Each row was made from one walk, in order. Every step used is in the known rows, and no mark comes twice. Write each row's walk.
In the rows, 128 means zero.
Known rows:
kisar > sobi: [139 112 153 121 231 109 119  90 128 145 101 134 126 112 125 134  90 123
 141 129 117 145 116 135 121 132 136]
pefil > sote > goni > kisar > sobi > bupu: [131  96 134 141 154 144 148 104 140 150  99 137 116  68 141 127  52 105
 152 110 119 168 109 110 127 125 139]
goni > kisar > lezefez > gireze > pefil > sote: [128 154 139 134  50 107 213 129 115 123 190 150 130  96 110 130 115 154
 128  87 138 134 125 110 202 103 116]
sote > pefil > gireze > lezefez > kisar: [122 137 123 130 113 128  43 179 124 129 148 117 104 139 125 136 140 125
 117 121 140  90 123 155  83 130 121]
bupu > sobi > kisar > lezefez: [141 122 134 120 135  92 192 115  97 132  53 133 111 159 113 122 124  97
 127 130 121 164 156  75 185 134 118]
bupu > sobi > kisar > lezefez > gireze > pefil: [132 183 171 123  73 116 221 142 119 125 135 134 139 125 126 125 146 124
 119 111 125 106 139 119 189 120 102]
gireze > lezefez > kisar > goni: [125 113 100 121 148 158  73 143 133 119 139 113 130 180 185 133 168 138
 126 158 133 134 134 159  63 129 138]
sote > pefil > gireze: [127 143 112 130 154  88 134 160 133 116 163 128 102  92 127 125 191 156
 131  92 133  78 127 123 177 145 114]
desufe > gireze > lezefez > kisar: [119 146 118 128  83 135  55 148 123 130 127 125 111 160 124 145 114 126
 113 125 147 129 128 164  71 127 119]
bupu > sobi: [135 127 154 127 200 113 123 117 130 134 109 142 105 124 129 143 111  94
 144 115 115 158 115 122 170 136 115]
lezefez > kisar > sobi > bupu: [137 100 152 139 191 141 114 122 138 154  99 105 104 109 170 129  69 108
 141 141 121 141 112 122  70 134 134]
pefil > gireze > lezefez > kisar > sobi > bupu: [137 107 146 141 166 142 109 152 142 148 106 112  94  76 171 131  95 104
 146 131 128 119 113 139  73 129 133]
gireze > pefil > sote > goni: [117 122  74 129   5 152 137 106 125 122 162 140 129 117  50 133  94 142
 126 108 134 189 134 104 174 115 108]
kisar > lezefez > gireze > pefil > sote: [135 154 137 134  45 106 215 134 114 122 198 135 125 102 112 130 117 160
 128  97 139 136 130 111 193 104 112]
desufe > sote > pefil > gireze > lezefez > kisar: [119 134 110 131  99 133  63 177 110 127 162 111 106 134 120 128 141 124
 115 108 144  79 123 152  63 130 124]
gireze > pefil: [128 149 139 124  57 132 176 111 127 123 163 136 129 150 125 133 145 142
 113 106 126 108 124 131 165 120 101]
gireze > pefil > sote > goni > kisar: [108 124 100 128  46 149 131  96 128 130 122 182 145 119  61 131  80 125
 127  80 126 170 116  99 186 119 127]
pefil > gireze > lezefez > kisar: [124 132 128 129  91 134  45 180 127 130 124 125 101 142 113 141 138 124
 123 126 141  97 126 154  73 128 124]
pefil > sote: [137 107 120 134  99 103 159 109 124 125 170 132 108 110 113 142  91 153
 141 105 137 172 128 111 182 115 125]
gireze > lezefez > kisar > sobi: [131 114 153 122 219 127  54 123 125 149 114 123 121 119 127 137  79 107
 129 140 123 130 113 160  65 125 136]
lezefez > kisar > goni > sote: [122 112  99 127 152 150 113 117 132 116 124  96 180 209 159 110 199 149
 108 227 125 120 146 117  44 129 154]
desufe > gireze > lezefez > kisar > sobi: [127 128 140 123 210 126  60 118 127 147 117 127 120 109 133 139  92 112
 128 139 131 139 116 169  63 126 131]
kisar > goni > sote > pefil: [127 126  97 128 199 120 136 105 125 107 189  88 170 179 168 102 174 154
 104 177 119 111 136 117 127 139 139]
bupu > sobi > kisar: [131 120 161 117 185 111 167 100 134 133  71 113 104 111 155 148  96  75
 147 132 113 173 152 124 194 135 113]
lezefez > kisar: [120 124 130 126 141 130  57 134 125 139 118 114 120 197 116 135  96 133
 111 144 131 131 125 119  77 136 124]
goni > kisar > sobi > bupu: [136 101 156 138 179 138 148 104 143 151  83 137 115  87 167 128  71 103
 149 113 116 144 107 115 119 133 141]
gireze > lezefez: [143 119 145 126  42 126 116 139 124 117 110 142 111 130 105 144 124 121
 137 100 136 128 129 156 149 123 131]

Write each row's walk:
[119 108 127 123 200 131 105  81 131 148  98 167 140  85  87 131  59 113
 142 105 115 173 108 122 144 124 141]
pefil > sote > goni > kisar > sobi
[127 107 108 122 145 141 172  97 140 110  98  94 175 180 170 113 197 138
 121 220 121 134 165 118  98 130 153]
sobi > kisar > goni > sote
[124 115  97 130 125 150 112 146 135 110 129 102 168 176 157 110 229 146
 115 215 132  98 147 133  43 126 153]
pefil > gireze > lezefez > kisar > goni > sote
[131 181 165 123  43 116 223 137 116 123 134 132 143 140 120 123 146 141
 114 110 130 101 145 116 182 120 106]
sobi > kisar > lezefez > gireze > pefil
[129 164 150 129  60 109 183 147 110 124  86 165 153 134  59 118 102 149
 132 100 139 143 136  78 179 130 141]
pefil > sote > goni > kisar > lezefez > gireze
[129 114 149 121 252 123  64 108 126 153 109 121 125 137 129 133  77 118
 128 148 117 139 113 137  68 132 134]
lezefez > kisar > sobi
[129 131 114 130 174 107 138 104 121 113 176  94 162 174 131 106 145 146
 102 163 121 106 132 106 147 140 134]
goni > sote > pefil
[144 101 152 139 178 134 153 109 140 147  94 115 105  95 168 130  79 113
 150 126 120 146 114 120 111 133 136]
kisar > sobi > bupu
[127 126 105 125 233 120 151 102 127 111 175  81 163 159 187 106 169 124
 110 181 113 122 143 121 146 138 133]
bupu > sobi > kisar > goni > sote > pefil
[125 137  93 132 167 103 145 158 136 108 169 114 129 109 152 111 234 162
 125 141 131  70 136 124 145 143 128]
kisar > goni > sote > pefil > gireze
[110 113 101 128  62 144 116  93 130 131 103 182 142 123  56 130  71 125
 134  83 127 181 117  95 180 125 135]
pefil > sote > goni > kisar
[126 124 135 127  94 139  44 153 121 132 121 121 112 174 113 141 103 118
 116 134 138 119 124 148  69 126 128]
gireze > lezefez > kisar
[108 120 109 124  72 148 104  94 131 131  70 184 145 149  52 130  82 120
 128  89 122 169 119  95 168 136 136]
sote > goni > kisar
[120 111 134 120 204 134  96  79 133 148  77 168 144 103  86 129  72 109
 138 110 112 165 109 122 132 132 142]
sote > goni > kisar > sobi
[129 122 142 125 241 116  48 139 126 145 142 118 116  94 137 131 109 111
 130 134 124 107 111 165  73 129 131]
sote > pefil > gireze > lezefez > kisar > sobi
[128 109 119 115 210 141 159 106 142 119 103 108 122 136 215 136 160 106
 148 155 114 172 153 142 148 135 127]
bupu > sobi > kisar > goni
[139 104 153 140 170 145 107 132 138 151 100 107 102  99 169 131  72 101
 143 137 124 135 113 136  71 128 136]
gireze > lezefez > kisar > sobi > bupu
[125 111 101 128 127 153 108 126 132 113 126  98 174 197 159 110 203 143
 110 225 128 114 147 129  43 124 156]
gireze > lezefez > kisar > goni > sote
[134 183 162 126  42 119 213 143 117 121 146 141 148 148 107 121 150 152
 111 106 132  94 134 114 174 120 108]
kisar > lezefez > gireze > pefil
[136 135 128 130  73 109 115 175 127 110 151 138  98  80 119 138 176 129
 137  85 140  82 127 165 166 129 123]
sote > pefil > gireze > lezefez
[129 183 171 126  55 125 193 137 132 121 158 135 146 133 121 131 140 150
 120 103 131  93 128 135 172 122 108]
lezefez > gireze > pefil
[117 137  90 130   4 150 146 120 129 120 160 139 135 110  47 130  91 146
 129 109 136 182 136 108 176 115 111]
lezefez > gireze > pefil > sote > goni
[123 137  98 129 172 102 157 154 137 109 158 105 126  99 164 114 228 150
 126 150 128  76 148 125 156 143 127]
sobi > kisar > goni > sote > pefil > gireze
[126  99 129 140 142 155 156  99 131 149  88 134 121  82 137 119  63  98
 146 100 122 150 109 109 101 134 144]
desufe > sote > goni > kisar > sobi > bupu
[122 122  90 124 171 151  70 162 132 115 168 108 127 154 197 125 190 144
 125 150 132 108 132 165  74 132 134]
sote > pefil > gireze > lezefez > kisar > goni
[122 183 146 125  19 133 197 139 118 123 133 158 155 142  83 118 142 143
 111  95 131 108 130 106 179 121 112]
sote > goni > kisar > lezefez > gireze > pefil
[140 128 135 129  40 114 119 174 131 114 115 150  93  82 107 144 177 130
 147  89 143  94 130 162 156 125 126]
pefil > gireze > lezefez
[134 131 113 131  87 122 124 173 132 103 159 127 118  91 143 127 213 136
 133 122 139  78 134 166 140 126 133]
kisar > goni > sote > pefil > gireze > lezefez
